What can hang from each mark
J971: J840
J842: J371
J438: J915
J915: J371 J438
J371: J842 J915
J731: J840
J840: J178 J438 J915
J178: J840

Known rows, with every way that one mark hangs from another
J371(J915): [ 1.20 -0.02  1.68 -1.02 -0.07 -2.73  2.47 -1.08 -0.69  3.33 -1.88  0.46
 -0.85  0.68  0.57  3.27  0.63]
J971(J840(J178 J915)): [-2.50 -0.64 -1.85  0.31 -0.23  1.93  0.58 -0.19  1.09 -0.82 -3.03 -0.67
  1.47  1.18  2.96  6.47 -1.23]
J971(J840(J178 J438)): [-2.53  0.11 -0.94 -0.18  0.46  1.16  0.34  0.26  1.28 -0.91 -3.75 -0.68
  1.56  1.22  1.30  6.77 -0.04]
J842(J371(J915)): [-1.82 -0.64 -0.68 -1.37 -0.92 -1.89  1.83 -1.91 -0.47  2.90  1.13 -0.41
 -0.25  1.99 -0.26  2.69  0.40]
J731(J840(J178 J438 J915(J371))): [-0.91  0.90 -0.13  0.66  2.47  3.47 -2.95  3.63  0.22 -2.72  3.75 -0.27
 -0.08 -2.01 -0.74 -0.60 -2.08]
J178(J840): [ 0.58  3.00  2.84 -0.24  0.08 -0.84  3.60 -2.26  1.06  1.21 -2.86  1.29
  0.51  2.55  1.47 -0.53  2.74]
J840(J178): [-0.43 -0.15  1.62  0.32 -0.08  0.08  3.53 -0.88  0.43  0.93 -0.95  1.04
  1.24  0.12  1.03  4.44 -0.18]
J731(J840(J178 J915(J371 J438))): [-0.45 -1.58 -0.23  0.78  0.92  1.93 -2.45  0.21 -0.48 -1.70  2.90  0.42
 -0.33 -1.89 -1.59 -2.06 -1.73]
J915(J438): [ 0.73 -1.61  2.13  0.33 -2.03 -2.73  2.03 -2.69 -1.71  1.45 -2.90  0.94
  0.95  1.53 -0.82  2.04  1.94]
J178(J840(J915(J371 J438))): [ 0.41  0.68  0.38  0.30 -1.56  0.75 -1.47 -1.08 -0.08 -0.72 -1.47  0.91
 -0.13  0.61 -0.77 -4.72  1.48]
J842(J371(J915(J438))): [-1.79 -2.64 -1.82 -1.19 -2.04 -2.54 -0.15 -2.97 -1.68  2.88  0.38 -0.29
 -0.36  1.58 -1.68  1.48  0.48]
J915(J371 J438): [ 0.76 -1.62  2.92  0.30 -2.46 -1.80  1.28 -2.33 -0.51  0.26 -0.88  0.99
  0.43  0.30 -3.15 -1.90  2.06]
J178(J840(J438 J915(J371(J842)))): [ 2.05  4.00 -0.76  0.05  0.49  1.26 -1.58  1.13  1.25 -1.42  0.42 -0.19
 -0.72  0.38 -0.23 -5.17  0.68]
J842(J371): [-2.25  0.14  1.08 -0.20 -1.48 -1.10  3.72 -2.39  0.17  1.33  1.38 -0.09
  1.41  3.24 -0.01  2.67  1.42]
J178(J840(J438)): [ 0.17  3.40  1.81 -0.21  0.62  0.03  0.99  0.03  0.57  0.26 -2.79  0.65
  0.56  2.10  0.84 -0.17  2.53]
J915(J371(J842) J438): [ 3.36 -0.53  1.34  0.22 -1.92 -3.15  1.76 -3.74  0.29  0.58  0.35  0.62
 -0.46  0.24 -3.41 -4.16  1.39]
J438(J915): [ 0.70 -2.13  2.20 -0.23 -1.80 -3.51  3.29 -0.90 -2.06  2.89 -2.02  0.27
 -0.02  0.81  2.27  1.71  1.41]
J731(J840(J178 J438 J915(J371(J842)))): [ 1.25  1.71 -1.42  0.58  3.02  2.45 -2.53  2.55  0.99 -2.31  4.77 -0.69
 -0.80 -2.07 -0.97 -2.28 -2.54]

Rows
[-0.58 -1.31  0.00 -0.02  2.22 -0.03 -0.98  2.04 -1.46  0.46  1.34 -0.38
 -0.39 -1.45  1.18  1.15 -1.08]
J731(J840(J178 J438(J915)))
[-1.02 -0.08 -1.02  0.70 -0.21  3.56 -2.63  4.30 -0.17 -2.32  1.67 -0.06
  0.72 -2.17 -0.49  1.37 -1.94]
J840(J178 J438 J915(J371))
[-0.60  0.36  0.27  0.74  2.34  1.92  0.18  1.01 -0.13 -0.70  2.12  0.11
  0.27 -0.44  1.75  2.13 -1.94]
J731(J840(J178 J915))
[-2.79 -0.10 -2.29  0.25 -0.16  3.43 -2.61  2.44  1.43 -2.75 -1.36 -0.97
  1.05 -0.33  0.51  3.66 -1.39]
J971(J840(J178 J438 J915(J371)))
[ 2.48  1.81 -0.10 -0.64 -0.05 -1.78 -0.20 -0.36  0.38  0.72 -0.57 -0.07
 -1.54  0.02  0.02 -6.17  1.71]
J178(J840(J438(J915(J371(J842)))))
[ 0.01  3.10  0.42  0.12 -0.01  2.38 -1.94  2.30  0.58 -1.66 -0.58  0.25
 -0.03  0.52  0.13 -3.27  1.18]
J178(J840(J438 J915(J371)))
[ 3.15 -1.13  1.54 -0.35 -1.60 -3.90  3.03 -1.78 -0.31  1.97  0.88 -0.08
 -1.36 -0.49 -0.07 -3.76  0.89]
J438(J915(J371(J842)))
[-0.37 -1.42 -2.83 -0.64 -0.27 -0.55 -0.88 -0.04  1.25 -0.41 -1.36 -1.41
 -0.50 -0.82  0.50  0.74 -0.81]
J971(J840(J178 J438(J915(J371(J842)))))
[-0.26 -1.80 -3.60  0.31 -1.24  0.85 -1.62 -1.99  1.37 -1.63 -1.50 -0.76
  0.13 -0.32 -0.61  0.61 -1.55]
J971(J840(J178 J915(J371(J842) J438)))
[-0.51 -1.61 -0.75  0.78  1.23  1.26 -1.74 -0.01 -1.40 -0.64  1.29  0.14
  0.22 -0.86  0.30  1.12 -1.78]
J731(J840(J178 J915(J438)))
[ 1.58 -0.38 -0.70 -0.10  2.39 -0.62 -1.23  1.18 -0.01 -0.19  3.73 -0.67
 -1.60 -2.42 -0.72 -3.66 -1.46]
J731(J840(J178 J438(J915(J371(J842)))))
[-0.92  0.73 -0.94  0.81  2.82  2.74 -2.31  3.39 -0.66 -1.47  2.30 -0.39
  0.34 -0.94  1.16  2.55 -2.16]
J731(J840(J178 J438 J915))
[ 1.51 -1.59 -1.49 -0.25 -0.29 -0.92 -0.79  1.54 -0.50  0.37  1.37 -0.29
 -0.78 -2.75 -0.56 -1.77 -1.20]
J840(J178 J438(J915(J371(J842))))
[ 0.31  0.97  1.26 -0.66 -0.59 -0.57 -0.62  0.81 -0.19  0.46 -1.50  0.38
 -0.80  0.15  0.33 -4.43  2.25]
J178(J840(J438(J915(J371))))
